Each row was made from one walk, in order. Every step used is in the known rows, and no mark comes twice. Write each row's walk.
Known rows
vibu, femav, gura, serabof: [ -2  -2  -2  -5  30 -17  17  32 -24   2  -1 -16 -29 -14   2  17  -5 -44
  16  20  -7   1  -4 -16   7 -19  22  21 -28 -29  33   4  -7]
vibu, femav, gura: [  7   1  -3  -7  21  -1  15  15 -12   0 -11 -11 -33  -1  18  -3 -14 -28
   8  17 -10  -3 -27 -11  -4  -5  13   2 -21  -4  29  -8  -8]
bedoniz, rulu, femi, femav, vibu: [-10   1   5 -32  14  31   3   2 -20  -6  29  14   3  -6   4  11 -43  16
  33  29  13 -31  -2   5 -23   4 -17  13   6 -21   0 -34  27]
gura, mamu, bedoniz, rulu, femi, femav: [-29 -30   1 -24  22  28  -3 -10   2 -12  14  19  18   5   8  -8 -48  18
  27   9  22 -24 -14  -1 -14   9   0  10 -18  12  -2   5  29]
mitof, vibu: [ -1 -24 -14   0  -1  12  26   7 -34   9   2   1  -5 -33 -28 -18  -5 -16
  41  -4  16   9  10   0  17  25 -42 -20   7  15  14 -35  10]
femi, femav, vibu, mitof, zisan: [ 22  -6  12 -24  -8   8  18  -4 -27 -18  24 -30 -37 -35 -19  -7 -19 -22
  30 -10 -14  13  25 -15 -11  40   1  -1  62 -17  27 -53  10]
bedoniz, mamu, gura, serabof: [-34 -22 -34  23  29 -37  11  13 -21  -5   2 -22  -7 -28 -10  24  10  -7
  25   7  16   2  42 -26  39   6  26  43 -46 -35  14  32 -10]
femav, femi: [-45 -10 -31  -5   2  20  -3   4 -22   0   2  15 -17 -17 -10   3 -16  -2
  38   5  29  13  -1  27  31  18  -7   1   8  23   9  -3   5]
serabof, gura, femav, vibu, mitof: [ 20  18  14 -28   2   0  25  22 -20  -4   7  -8   3 -23  -8  13 -37 -33
  28   0  -3  -6   8   6   1  16   0 -16  43 -24  34 -15   4]
gura, mamu, bedoniz: [-52 -61 -26  38  11 -14  13 -18 -12 -14 -20   1  56 -16   1 -32 -12  12
  36  -8  45  25   3   8  24  15  13 -23 -34  38  17  50   7]
mitof, zisan, pomi: [  1 -40 -23  -3  11 -21  42 -13 -18 -24  12 -10 -36 -28   3 -28   5  -6
  17 -10   6  23  39 -20  33  18 -38  -5  24  38  29 -12 -13]
femi, femav, vibu, mitof, zisan, pomi: [ 32 -19  -3 -21  15  -5  50 -14 -21 -29  21 -19 -42 -31  -1 -12 -10 -12
  16 -10 -13  14  44 -14   9  20 -29  -7  57   6  33 -38 -16]
serabof, gura, femav: [  5   2  22 -17   2 -12  15  35   1   8 -13  -3  -1  -7  -1  16 -24 -28
  26  10   8  -2  -4  -6  21  -4   4   2   8  -4  18  14  15]
mamu, gura, vaze: [-26 -27 -32  18   6 -20  25   6 -18  24  -6 -15 -12 -39 -14   3   7  26
  31  30  34  19  25 -22  46  15  28   2 -20 -32  20  40   8]
mamu, bedoniz: [-50 -45 -34  29   5 -10  17 -12 -21   2  -1   4  34 -21  11 -23 -14  22
  47  -5  43  23  -2  -4  30  10   1 -14 -10  30  17  18   2]
bedoniz, rulu, femi: [-48 -19 -27 -45  10  20 -11   0 -12  -9  32  38   7  -4  11 -17 -45   9
  28   7  28 -31 -20 -12   4  24 -30   9 -15  32   8  -3  27]
mitof, vibu, femav, gura, pomi: [ 28 -16 -20  17  49  -8  40   9 -12   9 -24   1 -19  -2   9  19   0 -19
  30  32  -3   6  10  -2  -1   7 -11 -10 -12   1  41 -12  -8]
zisan, mitof, vibu, femav, gura, vaze: [ 19  -6  -2  -5  17   2  36   9 -33  15 -21   4 -34 -26 -25  -5  10 -18
  25  34  -1  12 -11 -26   9  11   2 -18  -6 -19  29   2  20]
bedoniz, mamu, gura, femav, femi: [-40   7 -16 -13  13  18   6   5  -3   2 -10  18 -27 -11  -9  32 -19  -8
  30   2  27 -20   7  21  14  22  11  34   1   1  -4  30   8]
vaze, gura, mamu, bedoniz, rulu, femi, femav: [-41 -19   6 -21  18  22   5  -7   4  -8   7   6  11  13   8   3 -52  20
  27   2  23 -23 -28  -3 -19   9   6  19 -42   5   3   7  24]
femi, femav, vibu: [  6  -5   9   4   6  10  15   7 -27   0  10 -15   2 -17  -4   7 -18   9
  33  27  12   1  15  10  -8  -5  -7   3  11 -31   7 -35  15]
femav, vibu, mitof, zisan: [  8 -11  -3 -22 -11   0  17  -6 -33 -20  22 -22 -27 -40 -18 -17 -14 -25
  33 -15  -6  16  24 -14   0  48  -7  -9  56  -2  32 -41   7]
zisan, mitof, vibu, femav, gura: [ 22   7   8 -19  21   9  30  10 -23  -4 -12   4 -38 -12 -11  -3  -1 -39
  24  10 -26  -4 -35 -13 -13  13 -11 -11  -6   5  27 -36   1]
mitof, zisan, pomi, gura, serabof: [  3 -24 -13  15  14 -21  33  17 -22 -13  11 -43 -33 -43   6  13   6 -21
  17   1 -19  22  27 -27  39 -13   0  25 -19   0  27   5 -17]
rulu, femi: [-43 -15 -26 -20   9  15  -8  15 -16  -6  21  17   1 -13   1 -10 -24  -6
  22  18  32  -3  -2  -4  11  14 -25  -1 -11  19   5  -2  27]
femav, gura: [ -7 -14  -8   4   9  -7   1   8 -22  -3  -6 -13 -12  -7   4  -4   1 -18
  23  27  -6   8 -12 -24  15  -9  20   6 -22   4  31   8  -6]
pomi, gura, mamu, bedoniz, rulu, femi: [-59 -34 -27 -19  13  24  -9 -15   0 -17  15  25  33  -6  24 -16 -52  22
  28  -2  22 -26 -33  -8   4  19  -3   5 -47  44   3  33  22]
femav, vibu, mitof, zisan, pomi, gura, serabof: [ 16  -8  -9   4  15 -14  39  14 -30 -19  19 -45 -31 -49   4  20  -4 -27
  18  -1 -29  15  30 -20  26  -6   1  17   3 -16  35  -8 -21]
mitof, zisan, pomi, gura: [ 13 -26 -15  18   1  -6  37  -4  -8 -19   4 -45 -41 -37  24  -8   1   2
   8  -7 -26  24  10 -25  37   1 -16   9 -10  31  22  -7 -21]
vibu, mitof, zisan, pomi, gura, mamu: [ 14 -40  -4  18   4 -10  31  -9  -1 -38 -15 -44  -7 -33   3 -24  -5 -24
  -6 -16 -22  24  17  -5  24  18   1 -14 -23  35  30  28 -16]
femav, vibu, mitof, zisan, pomi: [ 17 -24 -18 -18  12 -13  49 -16 -27 -31  21 -13 -33 -35  -1 -21  -7 -15
  19 -15  -5  17  44 -14  19  26 -36 -15  50  21  39 -26 -18]
mamu, bedoniz, rulu, femi, femav, vibu, mitof: [ -6   0  -5 -36  14  28  15 -12 -23 -10  32  11  13 -15   6   0 -57   9
  37  -2   8 -22  -5   3 -20  23  -5  -7  36 -13  21 -31  10]
zisan, mitof, vibu, femav: [ 16  -2  -1 -16  13   9  46  12 -24  -3  -4  13 -28 -27 -22 -21  -7 -29
  29 -16  -1   2 -23  12  -5  39 -54 -28  13  19  15 -59  14]
rulu, femi, femav: [-10  -8   3 -18  14  26  -2  17  -8  -1  20   0 -15  -5  -1   5 -27   1
  19  25  15  -5   1  -2  -6  -2 -10  13   2 -10  -3 -26  28]
rulu, bedoniz, mamu, gura, femav, vibu, mitof: [  9   8  -6  -7  19   1  32  -4 -23 -12  14  -9   5 -24   0  -3 -38 -20
  21   2   6 -28  17   2 -13  30   4  10  19 -26  27  13   5]
pomi, gura, mamu, bedoniz, rulu: [-44 -53 -22  13   5  -1  10 -30  -5 -14  -7   7  47 -11  26 -31 -39  32
  36 -18  17 -12 -28  -8  19  19  10  -1 -48  49  18  42   1]

Write each row's walk
[-50 -46 -31  -5   6  -3  13 -27 -17  -2  13  28  37  -9  21 -33 -38  37
  52 -17  35 -14 -22 -14  20  23  -8   0 -13  44  20  14   3]
mamu, bedoniz, rulu
[ 10   3   6 -15  31  -9  29  27 -34  -4  -2  -2 -32 -23 -23  17   7 -53
  31  14 -21   1 -12 -17  -1  -1   2   9 -13 -20  31 -20   1]
zisan, mitof, vibu, femav, gura, serabof
[-14 -11   2 -37  15  30  -3   5  -4  -3  28  15 -10   3   8  -1 -44  13
  23  17  12 -28 -13  -9 -12   6 -14  20  -1   0  -1 -27  28]
bedoniz, rulu, femi, femav
[ 12  -7  -9 -12  13  14  40  18 -20  11  -3   1 -30 -24  -7 -18 -23 -26
  21 -13  11  -3 -10  16  -3  28 -45 -23   4   6  14 -48   7]
mitof, vibu, femav
[ 26 -15   0 -29  11  -8  55  -8 -21 -25  17  -6 -35 -33  -3 -13 -12 -28
  16 -16  -4   3  39  -9   5  24 -38 -11  62  20  36 -18 -10]
gura, femav, vibu, mitof, zisan, pomi
[-31   4 -26 -18  14  26  10  11 -12   2  -2  17 -37 -10   3   5 -30 -13
  22  -4  25   2 -16  41  13  22 -15  -3  10  15   8 -20   4]
vibu, femav, femi
[ 26 -13 -12   7   1   1  42  -6 -16 -25  12 -47 -38 -44  21  -1 -10  -4
  10 -10 -36  17  15 -18  24   8 -15   0  12  14  30 -20 -24]
femav, vibu, mitof, zisan, pomi, gura
[  3  21  15 -21  -5   3  38  17 -27   0   3 -15   0 -21 -10  10 -33 -30
  27 -10  11 -11  -6  12 -17  21  -9  -7  26 -19  34 -12   4]
vaze, gura, femav, vibu, mitof
[-12 -14 -12  26   6 -15  13  31 -26   2   4 -42  -8 -38   4  17   0 -18
  23  11  -8  18   6 -15  35 -19  15  25 -39 -13  20  11  -6]
pomi, gura, serabof
[-34 -18 -24   9  21 -33  17  24 -19   5  13 -20  -9 -37 -13  24   5 -11
  36  10  14   9  25 -12  37   2  29  29 -29 -32  21  17 -12]
mamu, gura, serabof
[  1 -18  -5  -5  -1   5  34   0 -39  -6   1  17  -1 -39 -47 -22  15 -19
  52  -7   0  15  -4  -5  13  40 -54 -27  17  31  15 -47  19]
zisan, mitof, vibu
[ 24   5  18 -22 -16  11  24   5 -21 -15  15 -34 -35 -42  -8   1 -21 -33
  24 -16 -23   3   8 -14 -12  37   1   3  52  -6  27 -31   9]
pomi, gura, femav, vibu, mitof, zisan
[-44  -8 -10  14   9 -32  24  31 -31   7  -2 -31  -7 -18 -14  19  -2 -21
  31   1  24  17   0 -11  24  -5   9  27 -50 -22  31  12  -4]
vaze, gura, serabof
[ 21   4   6 -12   3  11  23   6 -30  -8  18 -20  -3 -26  -8   1 -28 -12
  26   3  -3   3  15   8  -7  16  -4 -13  42 -29  27 -41   1]
femi, femav, vibu, mitof
[-15 -13  -7   5  22 -21   5  25 -32   0   1 -17 -11 -19  -8  16   7 -36
  28  28  -3  10   9 -26  21 -22  29  24 -28 -22  34  17  -6]
femav, gura, serabof
[-65 -30 -36 -33  15  21  -6 -14 -11  -7  30  45  26  -3  19 -18 -52  26
  41   0  39 -28 -25 -11   5  23 -20   5 -17  40   6  10  25]
mamu, bedoniz, rulu, femi
[ -1 -44 -11  36  11 -14  28  -3   0 -29 -24 -35  13 -24  12 -21  -1  -8
  -5   1  -5  20  10   5  33  -3  -5 -13 -55  39  20  45 -13]
zisan, pomi, gura, mamu
[-33   5  -3 -22   1  28   7  15 -13   7  -6  26 -18 -13 -12  15 -25 -22
  34   4  32  -9  -9  34   8  12  -9   9  25  21   4  10  19]
gura, femav, femi
[ 42  -7   3   4   4   9  44  -6 -11 -23  13 -54 -47 -38  20   8 -13  -3
   9  -4 -43  14  16 -19  13   0  -9   7  16  -1  24 -32 -22]
femi, femav, vibu, mitof, zisan, pomi, gura
[-14  -6  -1   4  13 -11  23  10   0   3 -13  -4  -8 -14  -1  15  -8 -10
  17   1  24 -25  17 -12   7  15  10  32 -16 -11   2  39   9]
bedoniz, mamu, gura, femav
[ -1 -22 -19  24  20 -22  34  22 -23  -9   6 -36 -15 -38  13  15   4 -15
  15   8 -10  18  20 -16  44 -27  -3  20 -35  -2  26  15 -21]
zisan, pomi, gura, serabof
[ 20   3   1 -15  21  13  25  15 -19   6 -11  -7 -42  -9   0  -2 -14 -36
  17  11 -16  -7 -25 -10 -10   4  -5  -6 -11  -4  26 -29  -5]
mitof, vibu, femav, gura
[-30 -47  -4  -4  19   3   7 -31  -4 -13  -7  15  37   6  17 -22 -37  23
  37  -3  13 -19 -26 -14  -2   9  26   6 -35  30  21  33   4]
femi, femav, gura, mamu, bedoniz, rulu
[  1  12   2 -29   0  34  28   5  -5  -9   2  -5 -53 -27   2  23 -28 -30
  20 -15 -11  -4  -4  18   9  17  -8  13  44  25  15  -1  -3]
vibu, mitof, zisan, pomi, gura, femav, femi
[  6 -29 -26  32  39 -25  22   4 -15   1 -20  -3   3  -2  12  17  13  -3
  33  44   4  20  21 -14  18  -4   9   1 -18   9  44  18  -9]
femav, gura, pomi
[-39   4 -20  -7  22  20   9  -4  -5   0   0  18 -22  -9  -3  16 -32  -9
  30   9  26 -27   0  22   8  23  14  38  -7   5   0  39  12]
rulu, bedoniz, mamu, gura, femav, femi
[  8  -2   9 -56  -1  24   7 -10 -21 -22  40  -4 -34 -25 -10  -7 -42 -15
  32 -11 -13 -15   9 -21 -23  47  -8   8  58  -8  22 -53  19]
bedoniz, rulu, femi, femav, vibu, mitof, zisan
[-25 -35 -45  38  24 -23  22 -14 -21  11  -7 -16  -6 -28  -6 -14  -2  29
  20  36  35   6  35 -33  43  20  28  22 -46 -32  18  64  13]
rulu, bedoniz, mamu, gura, vaze
[-41  12  -9 -24   7  21  11  13  -2  11  -2  19 -28 -17 -10  34 -23 -12
  38   2  26 -15  -8  32  12  19  14  22  14   4   1  18   6]
mamu, gura, femav, femi
[-26 -19   3 -19  21  28   3 -13 -14 -14  15  18  32  -3   5   3 -48  22
  36  21  23 -27  -3  12 -25   8  -2   4 -12 -10  -1  -3  29]
gura, mamu, bedoniz, rulu, femi, femav, vibu
[ 15 -31 -20 -16  11 -18  47 -14 -20 -28  17 -15 -39 -34   0 -27  -3 -18
  14 -23  -5  23  40 -20  29  28 -36 -15  47  34  41 -20 -20]
vibu, mitof, zisan, pomi
[ -4 -25 -20  36  -8  -2  20  12 -24  19 -14 -36 -10 -40   2  -4   4  19
  18  31  14  27   6 -25  46  -6  15  -2 -30 -14  19  32  14]
pomi, gura, vaze
[-25 -31 -41  33  14 -24  18  -5 -19  13 -17 -17 -10 -30 -12   3  12  29
  20  27  38  11  43 -34  49  19  27  16 -38 -35  13  55   9]
bedoniz, mamu, gura, vaze
[ 18 -32  -1  16   6  -6  32 -11  -7 -40 -12 -42  -2 -35   4 -16  -9 -21
  -2  -9 -23  18  21   0  15  18  -1 -14 -19  22  28  22 -14]
femav, vibu, mitof, zisan, pomi, gura, mamu
[ 17  -6  14   5   4   3  46  19  -2   0 -10 -18 -15 -24  22   7 -12 -17
   7   3  -3 -10  -5  -2  13 -18 -20   9  -4  25  14  22  -2]
zisan, pomi, gura, femav
[-24 -23   5 -29  24  20  -9  -3  11 -13  11  14  15  11  10   7 -54  17
  29  12  10 -17 -15  -8   0   4  15   9 -23   1   2   4  24]
serabof, gura, mamu, bedoniz, rulu, femi, femav
[-32 -28 -47  35  30 -24  14 -18  -9 -13   7 -17  -2 -17  10 -14 -13  19
  21  10  18  -9  21 -23  29  27  19  37 -54  -8  13  40  -6]
rulu, bedoniz, mamu, gura
[-32 -42 -14  26  25  -8  15 -14  -6 -13 -28  -2  31  -3  14 -21 -18  -5
  22  -1  22  12 -18   4   5   5  30 -17 -43  24  24  47  -1]
vibu, femav, gura, mamu, bedoniz
[-24 -25 -29  43  27 -35  41  10 -13   9 -23 -18   7  -2   6  18   4  11
  38  17  31  27  13   0  21  13 -11   4 -42   9  43  13  -7]
vaze, gura, pomi
[ 12 -17   3  12  11   2  14   9 -25  20 -16 -21 -25 -15 -10   7   5   4
  19  53   7  16  10 -35  17 -19  37   6 -12 -40  25  24  17]
femi, femav, gura, vaze
[  4 -21  -7 -18 -13  -5  15  -3 -25 -18  19 -24 -33 -37 -18 -26 -10 -29
  27 -24  -6  23  19 -22  12  50  -5  -8  51  14  34 -33   4]
vibu, mitof, zisan
[-13 -37 -53  52  47 -39  28  -8  -3  -2 -18  -8   6 -12  10  24  16  26
  32  24  24  12  55 -14  35  25   6  20 -37  -4  25  33 -13]
bedoniz, mamu, gura, pomi
[-46 -52 -21  -3  13 -15   4 -24  -1 -15  -7  20  51  -1  16 -26 -42  26
  44 -15  23  -6 -18 -12  30  22  14  -9 -37  39  24  40   2]
serabof, gura, mamu, bedoniz, rulu
[-21  14   1 -10  -5  36   8  18  -7   7  -8   2 -26 -19   2  27 -26 -17
  27   4   9  -8 -22  29  11   3   1  18   7  18   0  12  12]
pomi, gura, femav, femi
[-15  -2   8 -11   5  -8  28  21   2  14  -4  -1 -10 -22  -3  16 -13 -13
  27   3  20 -18  -1   2   5  11  11  17   1  -7   9  23   7]
mamu, gura, femav
